In the rows, zero is written as 128.
Known rows, with every step that occurs
Z > V > E > C > B: [134 103 137 105  86  90 173 175  99  61 130 131 173 140 147 164  86  77
 117 141 102 134  78 158 152  72  85  95  26 115 153  93 184  92 101 113
 156  73 141  84 113]
Z > V > E > C > A > W: [144 105 137  92 102  81 194 168 116  74 135 138 134 119 136 110 123  80
  94 150 117 148  69 164 145  74  76  77  76 138 135  66 199  86 104 121
 221  52  94  76  90]
E > C: [129  89 113 131 101 123 144 140 110 107 136 148 147 142 118 117 114 114
 135 113 114 137  93 155 135 108 116 112  95 123 124 105 127 113  80 146
 151 121 151 127 101]
B > C > E > V > L: [170 104 125 143 119 126 155 132 109 202 181 100 207 162  93  92 145 113
 147  98 141  94  98 132 180 139 130  92 109 195 101  99 115 197 103 112
 143 236 114 123 128]
J > B: [120 119 141 158 109 150 135 152 130 123 139 117 163 137 105 104 130 130
 138 117 121 109  97 154 135 130 124 110 119 150 105 104 152 139 131 141
 148 155 126 118 130]
L > W > B > J > A > H: [122 102 130 165 138 113 110 180 125 119 138  52  92 144  43 116 143 118
 125 151 132  86 107 141 176 146 127 173 116 176 155 123 177 181 117 170
 110  74 118 138 127]
H > A > C: [149 109 104 153 109 147 118 174 154 142 146  91 167 148 111 142 130 143
 144 115 130 105 129 152 126 129 117 120 116 148 134  86 138 132 120 115
 135  86 126 101 119]
W > B > H > A > C > E: [184  36  76 155 131 122 120 182 124 176 190  34 165 167  71 143 156 168
 124  51 149 107 106 143 148 154 112 118 101 170 109  76  95 173 118  93
 155 100 105  82  94]
W > A: [131 116 125 159 146 132 132 151 138 128 148 128 135 152 110  94 133  87
 114 134 114 111  89 152 159  90 113  99 130 138 154 113 129 107 103 167
 154 125 140 130 109]
C > A > W > B: [136  83 118 124 163 109 173 161 155 123 157  83  87 114  93  81 143  87
 111 100 132 135  96 157 150 140  94  98 144 169 110  53 131 106 104 153
 197 105  97  75  98]
E > C > B > H > A: [172  68 118 125  85 115 136 195  25  93 144  55 183 156 110 154 104 102
 124 121 117 103 112 136 117 155  79 131  56 141 130  64 152 150 110 113
 176  87 138 120 112]
H > B > C > A > J: [143 156 168 157 147 112 146 153 100 143 151  47 194 125  88 107 119  92
 103 145 160 112 111 171 174 123 152 151 118 190 130  55 186 171 104 111
 193 156 130 144 141]
J > A: [135 123 135 159 104 129 138 165 132 120 134 112 136 133  95  96 132 141
 120 129 126 106 117 143 136 138 129 123 130 144 118 100 150 128  94 156
 130 108 123 129 127]
W > A > H: [126 111 132 166 142 133 125 153 118 114 165 127 152 162 110 104 138  98
 100 139 127  76  88 144 168  92 107 114 127 127 154 135 166  95  96 172
 141 106 144 131 108]
C > B > J > A: [133 141 168 149 121 141 130 199  96 115 119  43 135 126  89 115 113  92
 146 129 106 103 122 142 146 159 102 164 105 179 131  78 166 148 127 144
 139 104 127 147 148]
W > B > C > E: [167  59  95 148 164 124 145 145 145 175 178  78 153 143  83 122 160 125
 121  62 139 141  98 138 193 141 144 116 123 196  99  90  92 149  95 134
 145 191 121  97 117]
Z > V: [129 113 126 137 115 108 160 158 150 137 122 130 159 144 119 152 117 105
 118 140 119 132 103 164 159  95  99 101  99 133 116 106 162 108  92 133
 138 124 135  86 122]
V > E > C > B > J > A: [138 133 165 126  91 117 138 191  74  58 134  72 137 124 104 115 106  91
 139 133  93 114  88 140 139 122 106 149  51 161 156  83 179 146 125 141
 148  56 126 151 129]
V > E > C > B > J: [136 125 154 113 111 116 135 171  74  70 130  90 144 136 117 140  98  65
 158 126  82 130  83 155 141 112  92 142  39 165 162  83 167 125 122 137
 163  87 145 134 122]
E > V > L > W > B > H: [146  82 109 148 119  82 148 153  93 162 168  72 135 166  51 100 128  72
 145 147 129  79  94 153 150 149  99  95  77 165 143 105 121 236 114 134
 131 160 112  92 110]
W > A > J > B: [114 121 150 172 119 142 124 164 132 114 159 105 162 155  99  55 120  94
 101 138 124  81  72 154 175  62 131  96 131 140 150 119 151 151 138 164
 143 134 137 148 114]
H > B: [129 147 143 151 123 105 141 128 109 138 145 108 167 148 105 133 120 134
 130 129 134 115 108 172 134 125 126 132 112 160 141  87 163 144  99 144
 156 139 141 138 130]
W > B > C > A > J: [145  92 128 152 173 118 152 165 151 136 168  48 143 115  72  92 129  73
 101 110 145 129 102 155 196 118 148 125 117 177 111  67 128 148  92 138
 158 146 125  90 120]
C > E > V > L > W > A: [145  99 110 140 120 111 134 133 116 187 162 137 154 191  93  57 132  90
 145 156 140  84  74 138 183  91 115  81 126 170 168 127 116 194 115 117
 156 182 128 142 103]
B > C: [147 117 133 155 143 143 142 156 128 143 141  93 168 133 100 133 140  91
 130 122 123 128 116 148 159 141 131 123 121 178 116  91 140 136 106 145
 148 175 133 120 137]
C > E > V > L > W: [147  98 110 127 100 109 139 127 113 193 149 134 162 179  88  82 124 116
 165 147 139  94  92 143 163 130 117  97 110 176 136 116 126 197 105  99
 148 195 132 125 117]
E > V: [136 137 121 151 124 140 142 138 132 144 160 135 151 144 102  94 138 127
 152 112 112  92  93 149 144 121 119  94 107 154 126 103 128 141  97 153
 139 157 135 121 131]
C > E > V: [156 111 108 141 124 137 138 127 125 176 172 137 160 160 104  89 151 162
 151  80 125  98  82 141 164 122 127  95 115 172 109  99 108 143  92 121
 158 182 133 127 123]
A > C > E > V > L > W: [141 104 109 137  97 132 132 145 140 205 156 124 170 178  94  93 123 120
 181 131 151  90  93 153 154 125 120 103 111 169 143 110 114 202 126  66
 140 175 125 119 111]
B > C > E > V: [174 115 114 149 139 153 141 140 115 189 181 109 186 150  96  98 164 134
 143  78 132 107  94 131 182 133 140 102 117 204 103  89 109 167 106 117
 161 222 121 129 136]
A > C > B > H: [144 101 147 150 121 147 135 206  93 136 141  41 168 140 106 161 109  69
 150 107 120 104 111 166 121 163  82 131  88 149 129  67 146 139 135  86
 163 116 136 104 123]
C > A > H: [131 110 141 148 140 132 135 151 112 117 147 107 150 132 107 114 128 113
 114 133 137 101 104 153 150 142 117 131 112 141 106 100 185  84  76 126
 176 105 133 107 117]
C > E: [152  84 112 134 127 128 133 134 130 165 149 128 154 158 104 116 138 151
 138  92 127 127  96 147 157 128 122 113 124 165 110 103 120 111  87 118
 161 161 141 123 114]
L > W > A > H > B: [118 140 146 167 134 106 112 139  94 120 150 113 151 176  92 122 132  99
 102 188 151  77  91 161 169  91 123 144 122 154 200 126 205 158 114 148
 164 108 148 165 119]
A > H > B: [124 139 153 160 120 106 133 125  95 120 161 107 181 158 102 143 128 144
 115 135 145  80 105 164 143 123 123 143 107 147 140 109 200 133  88 149
 145 118 146 142 130]
W > B: [129  83 104 148 147 112 145 144 160 128 156 105 115 138  89 116 132 113
 131  94 118 126 102 157 155 124 121 106 113 143 123 102 107 119  88 166
 126 126 133  84 110]
L > W > B > C: [140  87 101 151 158 121 136 160 152 144 140  78 122 136  68 136 142  72
 132 137 134 140 112 150 180 140 138 129 118 191 146  95 124 174 119 143
 138 165 128  97 127]
V > E > C > B: [136 104 139 111  94 111 151 160  90  57 141 124 155 137 136 134  95  81
 138 124  98 126  79 152 132 106 102 107  43 131 159  87 157  96 102 124
 161  89 150 115 115]
C > A: [135 115 128 138 142 134 142 153 130 133 129 111 137 124 111 102 123  99
 131 130 125 134 107 160 139 138 118 122 119 153 108  76 150  96  86 118
 190 123 130 100 121]

Rows
[130 163 174 158 153 114 124 143  74 133 143  56 164 137  85 132 131 116
 131 141 142  97 106 169 153 148 115 186 105 183 128  82 222 148 102 131
 192 102 125 149 135] : C > A > H > B > J
[128 142 158 155 137 110 135 133  90 122 157  90 174 139 106 126 128 131
 110 141 159  93 103 165 143 138 125 152 112 153 122  85 212 121  82 120
 190 103 133 126 127] : C > A > H > B
[119 115 120 170 135 139 110 198 170 144 128  47  88 132  51 115 138 108
 157 131 131 122 111 159 158 139 132 168 123 181 157  94 132 199 147 134
 115  77 110 122 119] : L > W > B > J > A > C
[122 122 124 166 142 154 123 170 168 142 154 116 142 147 117 106 131  84
 131 118 127 110  91 161 150  84 117 104 135 131 156 105 120 115 124 135
 147 103 136 119 101] : W > A > C
[153 115 106 151 120 163 131 148 154 190 180 129 165 157 109  96 150 159
 165  67 136  99  83 150 154 117 130  97 115 161 112  95  99 148 113  91
 149 164 130 115 118] : A > C > E > V
[117  70 107 134 122  80 147 142 145 142 136 103 120 158  75 114 103  75
 142 158 133 121 109 160 153 130 113 111 108 150 149 114 124 172  98 139
 115 140 133  87 104] : V > L > W > B
[175  94 114 149 111 113 126 174  76 136 150  59 175 158  82 146 140 134
 118 124 116  93 122 147 125 162  96 121  92 163 125  83 153 157 108 137
 163 105 120 114 118] : B > H > A
[142  78 116 104 135  85 182 151 130  65 172 113  90 113 109  78 134  92
 101 103 119 146  63 158 144 102  96  83  86 154 138  59 143  99 102 156
 207  56  95  78  79] : V > E > C > A > W > B
[167  69 125 125  78 106 131 198  30  85 151  38 189 164  96 130  89 100
 110 133 121  86 107 143 138 130  89 131  55 136 146  70 159 165 104 115
 160  85 154 138 109] : E > C > B > H > A > J
[123 104 130 131  98 101 141 144 125 144 115 121 145 165  90 116  96  71
 151 186 126 115 118 160 139 134 108 116 114 151 154 115 152 163 104 119
 135 148 139 115 115] : V > L > W
[135 133 130 142 103 111 158 129 120 155 165 130 169 157 101  85 116 103
 155 133 121  79  99 152 140 127 110  81  99 144 123 110 132 166  94 145
 121 168 127 109 122] : E > V > L
[168 138 143 165 136 127 133 123  76 180 202  90 227 166  91 121 171 167
 120  89 165  64  89 137 189 130 149 133 108 199 119  96 175 194 105 123
 160 201 124 157 146] : A > H > B > C > E > V
[146 109 115 157 119 138 140 148 149 200 192 123 181 179 111  64 136 108
 147  97 148  75  72 145 169  85 116  71 123 149 138 113  96 173 119 105
 140 167 118 124  94] : W > A > C > E > V > L
[146 113 123 142 107 156 124 199 130 127 138  59 176 146 127 157 104 109
 151 114 125  98 134 148 127 145  98 130  98 149 140  65 148 125 132  93
 141  86 139  98 129] : H > A > C > B
[138 114 133 158  87 134 119 168 119 114 149  82 191 155  93  87 119 155
 114 133 130  76 110 147 148 112 131 112 115 156 126  99 169 173 133 141
 133 115 128 133 131] : H > A > J > B
[160  93 133 158 131 165 131 153 115 170 155  86 204 145 100 107 156 134
 131  82 142 124  93 137 175 143 147 122 129 202  80  90 136 173 141 110
 169 214 114 132 136] : J > B > C > E
[190  68 101 151 113 138 112 183  98 181 165  51 191 173  89 146 149 165
 132  81 142 100 111 146 133 156 105 125 105 175 116  78 127 166 123  74
 173 109 115 115 106] : B > H > A > C > E
[124 119 143 142 122 159 137 189 141 131 131  84 157 136 128 148  99  80
 160 108 123 115 115 160 129 136 101 127 104 139 133  75 138 107 126  94
 142 117 150  99 128] : A > C > B
[124 150 161 174 101 106 132 150  89 110 159  91 174 146  90 120 134 171
  95 141 158  66 111 150 142 135 137 153 120 144 135 107 212 152  95 158
 130  90 122 158 137] : J > A > H > B
[139 129 133 129 111  88 160 154 147 103 133 139 162 142 123 152 120 105
 113 150 102 122  87 166 155  79 101  86  65 137 146 113 184 102 101 133
 145  90 126  81 120] : Z > V > E
[152 154 166 137 156 117 172 157 101 144 153  55 166 113 100 105 149  83
 106 133 156 125 113 163 149 154 113 135 149 217 124  28 189 155 131 131
 234 155  92 133 132] : H > B > C > A > W
[166  63  83 146 131  95 120 180  95 133 146  46 127 161  52 144 141 113
 123 142 127 106 119 147 144 160 102 128  91 179 153  86 139 194 116 134
 154  93 116  97 113] : L > W > B > H > A
[175  88 128 157 107 147 117 171 108 160 169  52 231 161  85  93 146 165
 109 101 151  86 108 128 189 124 153 122 124 207 101  85 148 200 143 111
 151 177 116 143 136] : H > A > J > B > C > E
[145 128 154 163 141 166 139 170 118 137 140  72 183 108 102  95 144  88
 123 121 141 128 105 148 156 154 141 128 123 191  78  64 166 156 140 111
 194 179 101 109 142] : J > B > C > A
[121 107 126 160 137 128 111 156 119 120 140 130 128 171  95 112 132  78
 112 183 132  84  90 146 175  95 111 126 127 144 187 140 179 121 110 153
 152 105 148 142 112] : L > W > A > H
[155  74  95 128 134 102 158 165 146 122 168  76 112 144  88 108 150 136
 107  99 125 104 118 139 143 135  88  91 134 175 134  70 129 134 116 182
 151  86 101  87 103] : H > A > W > B
[126 118 117 152 140 127 118 157 137 130 121 129 116 160  98  99 129  67
 126 177 121 117  93 155 163  93 117 116 133 155 187 118 142 136 119 145
 166 122 144 137 110] : L > W > A
[145  86 114 144 125 152 127 153 157 178 156 115 163 157 112 126 134 146
 155  76 138 127  98 156 149 125 126 117 130 156 114  95 112 118 107  86
 154 143 138 113 107] : A > C > E
[146 133 138 141 124 158 110 209 117 139 127  23 166 145 108 159 112  94
 173 114 110 102 133 150 133 153  90 163  95 180 146  62 156 153 153 102
 143  80 134 121 138] : H > A > C > B > J
[153 101 147 173 137 155 123 167 122 159 175  77 203 162  92  56 149 107
  93 106 148  96  70 137 214  79 154 109 143 190 126 107 130 184 149 129
 163 197 121 164 121] : W > A > J > B > C > E
[122  84  94 144 143 111 132 151 156 132 134 110  97 147  75 126 128  95
 141 140 123 133 100 158 159 127 124 120 116 159 153 107 120 145 104 147
 136 126 140  92 112] : L > W > B
[136 106 142 160 136 150 115 221  94 132 129  46 138 161  97 139 112  23
 137 159 127  98  99 162 144 127  80 132 106 159 193  82 149 163 163  84
 180 104 139 127 113] : L > W > A > C > B > H
[124 143 153 174 139 109 125 135  95 118 173 108 174 168 108 119 135 116
  93 143 145  71  87 156 161  89 121 130 123 142 171 121 192 131 101 171
 156 108 139 156 116] : W > A > H > B
[163 118 129 163 127 175 134 145 113 179 182  98 210 144  96  78 172 150
 146  73 140  95  80 128 181 135 150  98 118 208  82  91 125 202 145 113
 164 236 108 134 147] : J > B > C > E > V
[135  78 112 142 139  95 150 153 139 155 141  71 146 147  68 126 121  49
 135 155 142 126 120 149 176 143 129 120 111 182 141 103 125 201 116 137
 120 180 122  86 115] : V > L > W > B > C
[128 129 123 137 100 110 145 135 118 158 137 133 150 167  88  91 111  85
 166 180 125  88 104 153 146 129 111  96 100 157 154 116 144 191 109 127
 130 169 133 118 124] : E > V > L > W
[141 145 161 170 138 119 138 141  85 136 165  74 210 147  92 157 142 122
 105 134 152  89 115 155 164 142 139 152 110 176 134  98 202 159 106 148
 148 159 133 147 144] : A > H > B > C
[139 125 149 168 126 162 136 163 122 137 144  85 190 128  99 114 143 104
 131 115 125 117 106 146 156 146 140 119 123 183  97  91 153 167 146 140
 152 191 116 121 145] : J > B > C
[168 140 144 148 119 103 159 114  84 206 192  84 232 168  91 102 140 129
 140 105 158  87  99 146 171 137 143 116 105 206 113  84 142 233 109 110
 153 237 110 143 135] : H > B > C > E > V > L
[138 139 165 142 119 127 152 186 121 128 130  66 105 128  77  82 149 115
 127 130 112 105 114 146 141 148  93 139 153 197 134  77 170 153 138 185
 161  95  93 155 126] : B > J > A > W
[127  99 102 141 121  90 151 134 142 155 159 117 124 160  68  89 119  87
 156 147 131  91  93 150 160 124 119  88  98 156 152 115 112 202 104 148
 111 161 123  85 115] : E > V > L > W > B
